Known rows, with every step that occurs:
siko -> pavok -> gugil: [ -3.2  10.8   0.0  -8.8 -32.9   5.8  18.6  -1.5 -13.1   3.2  10.3  13.7
 -10.2  -8.1  -3.3   0.9   3.7   4.5  21.7   3.4   4.8  -7.4]
gugil -> pavok -> gagu: [ -9.9  -0.5   3.0   7.8  -5.7  -5.7  36.4 -10.5  -8.1 -19.6  -0.9   0.2
 -14.8  -9.7 -16.9  -0.4 -11.9  12.4  15.8  -1.8  -9.0  11.3]
toze -> verup: [-15.5  -1.9  -1.4  10.0  16.3  -4.7   7.4   6.4  11.1  -4.6   6.6  -9.7
  -9.4   7.6  14.8  -7.6  -3.4   1.3 -11.6  10.9 -10.1  12.7]
neto -> verup: [ -0.1  -7.1  10.3 -31.7  10.9  10.8  18.9   8.4  10.7 -15.3  -4.4  -6.0
  18.4   5.7   0.4 -10.8  -2.0  11.4  -2.3  -4.6  16.2 -13.3]
verup -> neto -> pavok -> siko: [-19.6   2.1  10.6 -44.2   2.2  -3.9  33.1  -9.5 -23.4 -17.4  -8.1  18.3
  32.5 -15.0   8.6  56.0   4.8  21.3 -17.2  12.3  43.5  30.5]
toze -> pavok -> gugil: [ -7.5   0.3 -10.1   7.2  -9.7 -14.8  22.8 -18.1   7.1  -7.3  -5.7  -6.5
  -8.4  -4.9   2.8 -15.2 -22.5 -10.6   9.3  14.6   3.1   6.7]
pavok -> neto: [-23.5  -0.5  -7.1 -16.6  -4.2  -4.2  30.7   1.6   8.7 -13.6  -6.2  -1.0
   4.4  -3.1   9.6  -1.4  -6.1   1.3  -1.6  -2.3   6.5   4.0]
gugil -> verup: [  4.5   0.5  -9.3  23.4  28.8  15.4  13.1   4.6  10.0 -18.4  -4.2  -5.5
 -12.8   9.3  -9.9  -6.7  -7.4   3.4   7.8  -3.9 -21.6  -3.6]
siko -> pavok -> gugil -> verup: [  0.3  11.4  -9.7  15.2  -3.4  22.1  30.7   1.9  -1.9 -15.6   5.4   9.1
 -24.3   1.4 -13.9  -7.2  -3.5   9.3  28.4  -2.4 -16.3 -10.0]
gagu -> pavok -> neto: [-12.2   8.1  -2.4  -5.8  -9.3  -2.7  37.0 -11.7  -0.9 -18.0   1.0  12.4
  23.1  -6.7  -4.7   2.2 -12.1   8.7  13.4  -1.8   6.4  13.4]
siko -> pavok: [  7.9   6.7  -5.5   7.4 -25.2  10.1   1.5  11.0  -6.1  11.9  13.7  16.0
   2.3  -4.3   8.5  -3.5  17.4   7.2  11.9   1.6   8.2  -2.0]
verup -> neto: [  0.2  -0.6 -11.7 -34.9  -0.9  -4.1   2.5   3.7 -10.9   4.7  -4.9  12.4
  17.0 -13.6  19.6  16.8  11.0   3.8  -4.2  -3.6  16.4  19.5]
pavok -> siko -> verup: [-28.0 -11.5   4.7  48.1   7.2  -3.7  27.7   7.0  -7.3  -2.6  -2.6  17.1
   7.7   5.4   9.4   1.2  11.0  -7.5 -13.7   7.0  -8.9   4.3]
gagu -> pavok -> gugil -> verup -> neto: [  0.9  16.1 -13.9 -15.1  16.4   8.3  36.3 -19.3 -15.8 -26.8  -6.3  18.7
  11.7 -11.7 -14.9  18.2 -14.8  14.6  27.3  -5.8  -7.9  21.5]
gagu -> pavok -> fetisa: [ -7.8   3.7  10.3  13.2  13.5   5.2  29.1 -25.3 -16.3   5.1  -3.7  13.7
  15.0 -11.8 -24.5  14.8 -15.6  13.3   0.0   3.3  -0.1  21.3]
verup -> neto -> pavok: [  9.1   4.8  -1.8 -66.3 -10.2  -6.6   1.5   0.6 -17.1  -5.7  -1.3  12.2
  34.7 -15.1   0.0  38.1  10.8  21.3  -7.1   2.2  38.5  24.1]
siko -> verup -> neto: [ -2.3  -7.1 -19.8  -8.5  -6.9 -13.1  -2.9  18.6 -11.1  11.5  -1.5  22.9
  27.9  -8.5  21.7   3.2  27.9  -4.0  -6.9  -4.5   3.0  16.2]
siko -> verup -> neto -> pavok -> gagu: [-11.1   1.0  -0.8 -53.8 -26.2 -20.9  29.8   6.7 -10.4  -6.5  -3.3  27.5
  48.3 -18.3  -9.3  32.6  18.6  20.9  -5.8   2.1  14.2  15.4]
toze -> pavok: [  5.5  -4.6 -13.2  23.4  -3.7  -9.7   5.3  -6.0  12.7   3.2  -2.1  -3.6
   5.7  -0.9  15.0 -18.4  -9.5  -9.0   1.7  14.5   7.5  10.9]
siko -> verup -> neto -> pavok: [  8.2  -2.0  -9.1 -40.5 -15.7 -15.6  -6.4  13.7 -17.8  -0.6   2.3  24.4
  43.7  -7.8   2.1  21.6  28.0  12.5  -9.5   2.9  25.5  21.6]

Rows:
[ -9.0   8.1   6.0 -80.8 -22.2 -11.3  34.9  -7.3  -8.2 -12.2  -7.8  16.4
  37.0 -24.9 -11.6  50.3   2.3  29.7  -3.4   2.4  27.7  17.7]	verup -> neto -> pavok -> gagu
[-16.1 -10.3  -1.1 -32.0  15.9   8.6  50.8   9.1   5.3 -39.6  -6.0  -7.8
   5.3   6.1   4.7 -27.5 -11.8  15.0  10.2  -7.5  22.9   7.8]	gugil -> pavok -> neto -> verup
[-17.2   4.8  16.0  35.0   7.6   6.4  37.3 -22.7 -16.9 -14.3   0.9  18.3
  18.0  -4.7  -5.0  20.9 -10.6   9.0   5.7   9.3   5.7  15.7]	gagu -> pavok -> siko
[-18.2  -7.3  14.8  16.4   0.5  -6.4  24.4   1.7 -14.0 -13.6   0.6  17.2
  24.4   4.7  -8.8  21.7  10.1   9.6 -15.3  15.4  15.0  10.7]	neto -> pavok -> siko -> verup
[-12.0  -1.1  -5.6  11.0 -16.3 -14.8  40.8 -12.3  20.9  -4.0  -8.4  -1.7
   9.3 -12.1   4.3  -5.0 -17.4   1.4   4.7  13.3  -2.5   5.3]	toze -> pavok -> gagu
[-13.9   2.8   0.0 -22.0  30.9  13.3  45.7  -4.7 -11.1 -33.2 -11.2  13.1
  19.2  -3.1  -2.3  48.9  -2.6  26.0  -9.6   7.2  22.3  28.3]	gugil -> verup -> neto -> pavok -> siko
[ -5.8   0.5 -30.3  -3.5  17.1  -3.6  37.6 -10.1   7.5 -20.7 -15.5  -0.1
  -1.0  -8.5  13.6  -5.3 -19.8  -2.5  13.1   7.2  -1.5  21.4]	toze -> pavok -> gugil -> verup -> neto
[-30.2 -11.6  -8.2  15.8   6.1  -7.3  28.4  10.6 -17.7   1.7  -8.1  28.5
  26.4  -7.7  30.3  18.2  22.1  -3.0 -18.0   4.0   9.5  22.8]	pavok -> siko -> verup -> neto
[-18.0   1.0  22.6  -9.9   4.6   0.8  30.8 -12.2 -12.5 -19.8  -3.0   5.4
  13.4  -1.0 -11.1  37.6  -6.2  17.0 -12.8  14.2  26.5  12.1]	neto -> pavok -> siko
[ 11.8   5.9 -12.0 -42.3  20.0   7.7  12.4   4.5  -5.5 -24.4  -5.7   7.9
  22.0  -5.1  -9.3  30.7   4.2  25.1  -0.7  -2.0  18.6  21.8]	gugil -> verup -> neto -> pavok
[-25.1 -16.8 -19.5  39.0   2.2 -18.9  35.1   6.2  -5.4   3.8 -10.0  23.7
  31.7  -8.2  45.7   0.1  13.6 -11.9 -15.8  17.1  15.7  34.3]	toze -> pavok -> siko -> verup -> neto
[-19.1  -2.5  -3.7  29.6   3.1  -7.0  34.6  -3.8 -27.5  -2.6  -0.8  42.8
  45.6 -10.3  16.4  20.8  17.1   6.9  -2.9   6.1   6.9  32.6]	gagu -> pavok -> siko -> verup -> neto
[-20.2 -11.5  -8.9 -27.5   4.1  -1.9  55.7   5.9  35.2 -25.8 -12.9 -10.3
  29.1   3.6  26.0 -32.2 -18.3   3.9  -2.1   6.2  30.6   1.2]	toze -> pavok -> neto -> verup
[-10.4   5.8 -17.1 -28.0  20.7   6.6  33.2  -5.6  -5.8 -22.6 -13.8   4.0
  -8.8  -6.6  -2.3  13.4 -11.4   5.1  10.2  -7.1  -8.3  10.6]	pavok -> gugil -> verup -> neto
[ -6.5   0.6  -6.6 -46.0  36.0  11.2  36.8  -7.7 -11.3 -15.8 -16.4   7.2
  16.3 -10.4 -20.9  40.5  -6.4  29.3 -14.9   1.2  18.4  33.2]	gugil -> verup -> neto -> pavok -> fetisa
[ -3.9   9.4   1.8 -83.5 -16.7 -11.7  16.4 -13.2 -23.7 -14.6  -5.8  10.0
  21.3 -17.8 -11.8  43.6  -2.5  18.3   1.4   4.2  33.3  18.5]	verup -> neto -> pavok -> gugil
